Known rows, with every way that one mark hangs from another
Q_176[Q_487 Q_734]: [ -0.5 -14.7  20.3  -8.2  13.5 -10.1 -12.1  37.9  14.3  -0.3  -3.1   9.0
   5.4  -0.7  -1.7  32.6 -28.3 -28.6  15.8 -12.7 -29.0  30.4]
Q_16[Q_330[Q_109]]: [  8.7 -30.3   0.5  -3.3  37.8   5.1 -19.2  42.5   3.0 -16.1  15.5   6.9
   3.1  10.0   6.8  41.3 -36.2   8.8  30.3  19.1 -37.3  28.6]
Q_529[Q_487]: [  8.5  -6.5  12.8  -5.2  15.3  -9.4  -4.9  45.4  16.6  -5.9   3.7 -11.4
 -29.0  -9.3  -8.4   6.8 -18.7   2.9   7.6  17.2 -36.0  22.1]
Q_109[Q_330 Q_529[Q_16 Q_395 Q_487[Q_176]]]: [ -6.0 -19.9  19.0  17.4  -2.4  42.0   8.5  43.4   4.7 -17.6  40.4 -11.3
   9.1   1.7 -11.3  37.0 -24.3  -2.9  40.2  21.1 -47.9  36.5]
Q_109[Q_330]: [-10.0 -26.8   3.8 -15.4  17.8  -1.1 -11.9  41.4  13.4  -7.2  16.6  -2.6
 -12.8   4.1  16.2  18.0 -36.5  -5.2  37.4  17.5 -33.6  20.7]
Q_529[Q_395 Q_487[Q_176]]: [  1.1  -6.5  26.6   5.0   3.4   6.6  -4.3  57.2  10.5   0.0  13.6 -33.5
 -13.0   3.2 -12.4  13.9 -13.3   8.0  -6.4  21.7 -41.3  35.1]
Q_529[Q_16[Q_330[Q_109]] Q_395 Q_487]: [ 14.1 -20.5   5.1  26.5  28.6  37.3   2.4  44.4   6.1 -17.9  27.0  -7.8
   9.6   2.1 -11.9  53.4 -22.8   4.6  19.5  12.5 -63.7  47.3]
Q_395[Q_529[Q_16[Q_330] Q_109 Q_487[Q_176]]]: [ 10.1  -2.3  -6.9   3.6  22.8  39.1  13.3  66.7  14.0 -27.9   2.7   1.1
  12.6   0.2  -9.0  54.9  -3.3 -19.0  18.5  27.1 -43.0  33.8]
Q_529[Q_16 Q_109[Q_330] Q_395 Q_487[Q_176]]: [ -0.8 -20.4   9.1  20.9  -4.1  56.0  10.3  62.5   5.3 -19.3  26.0 -33.5
  13.8   0.2  -6.9  53.0 -17.4 -18.2  24.4  19.7 -62.7  39.4]
Q_395[Q_529[Q_16 Q_109 Q_487[Q_176]]]: [  4.4  -5.1  -8.2   4.6   9.5  28.7  12.6  63.5  14.7 -24.2   1.8  -8.1
  -1.3  -6.9  -9.3  41.2   2.3 -21.2   9.2  25.1 -34.6  27.5]
Q_395[Q_529[Q_16[Q_330] Q_487]]: [  8.3   0.5  -6.9  -1.1  36.3  18.1  13.3  49.5  22.7 -19.4   3.6  16.9
  -3.8  -2.6  -6.8  36.6  -8.0  -9.5  19.9  18.9 -41.9  35.1]
Q_109[Q_330[Q_16[Q_529[Q_395 Q_487]]]]: [ 10.1 -29.5  10.4   7.1  33.8  20.8   2.8  32.5   4.8  -7.8  30.8  -9.4
  -9.5   0.3  -1.5  30.0 -43.0   3.6  40.9  13.2 -56.1  51.6]
Q_734[Q_176]: [  4.4 -15.7   7.4  -9.4  24.8 -13.3 -10.8  52.7  16.6 -20.1   6.0  -7.5
   0.3   5.5   4.7  13.5 -10.4   3.1  16.9  16.3 -19.5  11.4]
Q_109[Q_330 Q_529[Q_487]]: [  1.3 -19.2  15.5   0.0   8.7  12.0   9.2  34.1  10.1 -15.4  30.7   6.9
 -14.6  -2.7  -8.4  16.1 -29.2   8.1  45.1  21.5 -40.9  23.6]
Q_529[Q_16 Q_109 Q_395]: [  7.2 -38.6 -21.1  16.2  17.7  29.2  12.3  46.2   5.1 -28.5  22.9 -12.6
   0.1  -5.7   6.0  46.3 -19.5 -15.3  21.4  10.7 -45.1  27.6]
Q_16[Q_529[Q_109[Q_330] Q_487]]: [ 17.9 -25.3   6.2  13.7  30.9  20.3  17.7  41.2   6.8 -21.4  19.0   8.7
 -10.9  -8.1  -2.9  28.1 -33.1  -5.8  36.7  15.5 -51.3  26.9]
Q_16[Q_330 Q_529[Q_109 Q_487[Q_176[Q_734]]]]: [ 25.6 -10.6  25.6   8.3  37.7  35.3   3.3  58.0   2.4 -15.2   2.7   8.0
  13.5  -0.7 -16.7  49.2 -35.0 -16.8  30.1  15.4 -54.4  43.9]
Q_529[Q_16 Q_109 Q_395 Q_487[Q_176[Q_734]]]: [  6.2 -14.8  17.1  19.4  -4.5  52.8   5.7  65.2   5.5 -11.7  10.7 -33.1
  10.6  -7.2 -21.1  53.2 -14.0 -28.3  10.2   9.7 -59.1  49.9]
Q_529[Q_16]: [ -0.6 -22.4 -12.2  -6.2  22.4   0.4 -15.4  39.5  11.5 -16.3   7.1  -1.9
 -11.6 -11.5  10.6  28.2 -27.1 -18.8  27.2  11.8 -25.4  16.9]
Q_176[Q_734]: [ -2.1 -20.1  14.7 -18.2  16.9  -3.8 -16.3  44.8  13.9   1.9  -1.3  -2.1
 -15.2  -3.4  -1.0  19.1 -33.0 -18.6  22.1   4.9 -32.0  34.2]
Q_487[Q_176[Q_734]]: [ -9.6 -13.1  26.3 -21.0   5.9   1.3 -30.8  57.5   8.5   5.2  -4.3 -18.7
  -3.8   1.4  -1.2  22.9 -30.8 -21.5  16.0  13.8 -24.0  32.9]
Q_395[Q_529[Q_16 Q_109[Q_330] Q_487[Q_176]]]: [ -4.4  -9.1  -3.7   3.8   6.1  41.5  14.0  63.9  15.0 -23.0  10.7  -7.3
   6.9  -1.6  -4.1  46.7  -5.3 -23.5  25.6  25.6 -43.4  31.9]
Q_487[Q_176]: [ -7.0 -15.6  12.2 -18.3  10.1  -9.7 -28.4  54.2   7.3  -5.1   2.2 -19.6
 -10.2   1.9   8.5  15.3 -25.3  -6.4  12.5  24.2 -15.9  16.4]

Rows
[  2.7  -2.9  -8.0   0.0  22.6   7.3  12.3  47.1  23.6 -15.6   3.4   7.1
 -18.0 -10.0  -7.0  22.1  -3.1 -11.9  10.9  17.1 -33.1  28.4] | Q_395[Q_529[Q_16 Q_487]]
[  5.4  -5.1   1.3  -2.8   9.7  13.8  13.6  65.6  15.2 -18.2   1.1  -9.2
 -11.8   0.2 -10.8  25.9   2.3  -5.6   1.6  29.2 -31.7  26.2] | Q_395[Q_529[Q_109 Q_487[Q_176]]]
[  7.3 -19.0 -10.4  -4.9  18.6  27.7  19.4  51.8  14.5 -20.0  15.4  -6.1
 -12.2  -0.3  -5.0  38.6 -12.5  -5.8  30.4  23.0 -49.7  42.9] | Q_395[Q_529[Q_109[Q_330[Q_16]] Q_487]]
[  7.0 -14.3  27.7  11.2  -4.8  36.0   6.7  67.5   6.7  -4.5  10.0 -35.3
  -0.5   1.2 -22.2  37.0 -14.6 -11.4   0.3  13.6 -55.9  48.1] | Q_529[Q_109 Q_395 Q_487[Q_176[Q_734]]]
[ 12.3 -33.6  11.6  24.9  12.5  13.7   7.2  31.9  -1.0 -19.0  40.5  -2.4
 -11.3   0.9 -18.1  25.8 -20.2  25.9  19.3  17.6 -41.7  34.1] | Q_330[Q_109[Q_529[Q_395 Q_487]]]
[ 10.2  -9.0  -6.9   9.0  35.8  25.0   7.5  47.4  15.7 -21.7  11.2  16.2
   2.7   0.4  -9.4  47.8  -9.9  -3.4  21.0  18.8 -44.6  39.2] | Q_395[Q_529[Q_16[Q_330[Q_109]] Q_487]]
[  1.4 -13.7   0.2  -7.6   8.4  32.9   8.2  62.5  10.3 -16.5  12.0 -18.9
  -2.1   4.4  -5.8  42.9 -10.6  -9.3  25.9  30.4 -43.6  42.9] | Q_395[Q_529[Q_109[Q_330[Q_16]] Q_487[Q_176]]]
[  3.0 -14.7  -4.9  -0.8  15.8  21.3  27.2  54.7  20.7 -20.0  12.5   4.0
 -13.5   1.6  -4.2  27.6  -6.9  -4.0  21.7  23.1 -46.4  30.4] | Q_395[Q_529[Q_109[Q_330] Q_487]]
[ -0.2 -20.5  19.1  12.5  -4.6  39.2  11.4  64.3   5.9 -12.1  25.2 -34.9
   2.8   8.1  -8.1  36.5 -17.2  -1.1  14.9  24.5 -59.0  38.1] | Q_529[Q_109[Q_330] Q_395 Q_487[Q_176]]
[  5.7 -28.6  12.2  28.9   3.6  32.0  -4.1  40.3  -5.5 -21.9  38.6 -12.7
   6.7  -1.4 -18.2  43.1 -18.9   8.7  23.1  20.1 -40.3  36.0] | Q_330[Q_109[Q_529[Q_16 Q_395 Q_487[Q_176]]]]
[ 15.1 -12.9   5.5  20.3  13.7  53.4   9.3  66.0   4.1 -25.2  17.4 -23.9
  20.6   1.4 -12.4  62.0 -14.9 -12.6  16.4  21.1 -61.6  42.0] | Q_529[Q_16[Q_330] Q_109 Q_395 Q_487[Q_176]]
[  3.5  -3.2   3.9   6.2  26.1  30.0  -4.1  58.4  12.1 -18.1   8.0   2.7
  13.0   4.9 -10.2  50.7  -8.6  -7.8  16.9  25.9 -39.3  39.9] | Q_395[Q_529[Q_16[Q_330[Q_109]] Q_487[Q_176]]]
[ 10.8 -39.8  -6.3   5.6  37.5  14.1   9.2  37.2   3.7 -25.0  21.3  15.6
  -4.7  -2.2  13.0  31.8 -41.4 -10.0  45.6  14.8 -39.2  20.2] | Q_16[Q_529[Q_109[Q_330]]]
[ 20.5 -21.0  26.9  28.7  43.3  27.8  -1.3  46.4  -3.2 -12.7  27.4   1.7
  13.8  12.6 -14.1  43.0 -34.0  17.4  17.6  20.0 -54.5  48.2] | Q_16[Q_330[Q_109] Q_529[Q_395 Q_487[Q_176]]]
[ -2.7   3.7  11.8  -9.4  13.0  -2.9   1.0  59.1  19.8  -5.3  -1.0  -7.4
 -17.9   1.8  -9.4  10.9  -1.4  -0.6  -2.3  27.4 -24.7  27.4] | Q_395[Q_529[Q_487[Q_176]]]
[ 20.1 -21.5  14.8  24.7  24.2  22.4  15.8  51.4   1.1 -18.4  19.2 -11.7
  -4.6  -3.0 -13.4  28.3 -21.0   1.4   7.5  19.2 -46.7  33.5] | Q_16[Q_529[Q_109 Q_395 Q_487[Q_176]]]
[ 27.5 -26.6  16.3  31.2  52.9  22.8  10.0  35.8   1.1 -16.5  30.1  14.2
   3.9   7.9 -13.0  39.4 -35.2  21.3  21.4  13.8 -60.2  47.2] | Q_16[Q_330[Q_109] Q_529[Q_395 Q_487]]
[  0.4 -25.0  21.8   4.4   1.1  34.5  -0.4  40.9  -2.0 -11.1  43.1 -25.5
   1.9   6.2 -13.6  35.4 -32.2  11.5  42.0  25.8 -48.8  50.2] | Q_109[Q_330[Q_16] Q_529[Q_395 Q_487[Q_176]]]
[ 18.3 -50.6  -5.7  17.0  45.6  11.7 -13.8  24.8 -10.3 -16.2  35.1  -6.4
  -4.5   1.2   0.9  42.1 -44.4  12.3  31.8  11.3 -40.5  51.1] | Q_330[Q_16[Q_529[Q_395]] Q_109]
[ -1.1 -42.5  -6.0   6.4  12.9  26.1  15.2  48.0   7.1 -19.5  31.6 -12.9
  -1.7   9.2  11.3  35.3 -27.5  -1.0  29.6  16.1 -51.9  30.6] | Q_529[Q_109[Q_330] Q_395]
[  5.4 -19.2  10.7  -5.9  -0.3  35.3 -10.9  61.1   0.3 -14.0  14.3 -39.5
   0.1  -2.0  -5.8  46.8 -27.8 -12.1  33.9  26.4 -51.2  39.6] | Q_529[Q_109[Q_330[Q_16]] Q_487[Q_176]]
[ 23.9 -27.3   5.5  14.5  27.9  26.6   2.1  46.5  -6.1 -17.7  22.0 -25.4
  -4.2  -5.7 -12.2  41.1 -29.7  -0.7  20.3  18.5 -48.3  49.4] | Q_330[Q_16[Q_529[Q_109 Q_395 Q_487[Q_176]]]]
[ 27.6 -12.4  14.1  10.9  40.4  26.0   5.2  54.9   1.9 -23.5   7.7   6.5
   9.1  -0.7  -9.3  43.5 -30.9  -4.3  26.9  24.2 -47.7  30.2] | Q_16[Q_330 Q_529[Q_109 Q_487[Q_176]]]
[  4.9 -41.7 -10.2  12.9  19.3  13.5 -11.9  27.2  -3.9 -29.2  32.5  11.6
  -0.5  -6.8  -0.3  40.8 -30.2   0.4  42.2  16.1 -24.1  20.2] | Q_330[Q_109[Q_529[Q_16]]]
[  5.5 -14.1  23.4  10.4   2.2  11.0   6.7  44.2   4.6 -12.6  29.4 -13.8
 -10.3   1.3 -19.1  14.6 -15.0  16.1  11.9  24.4 -34.2  29.6] | Q_109[Q_529[Q_395 Q_487[Q_176]]]
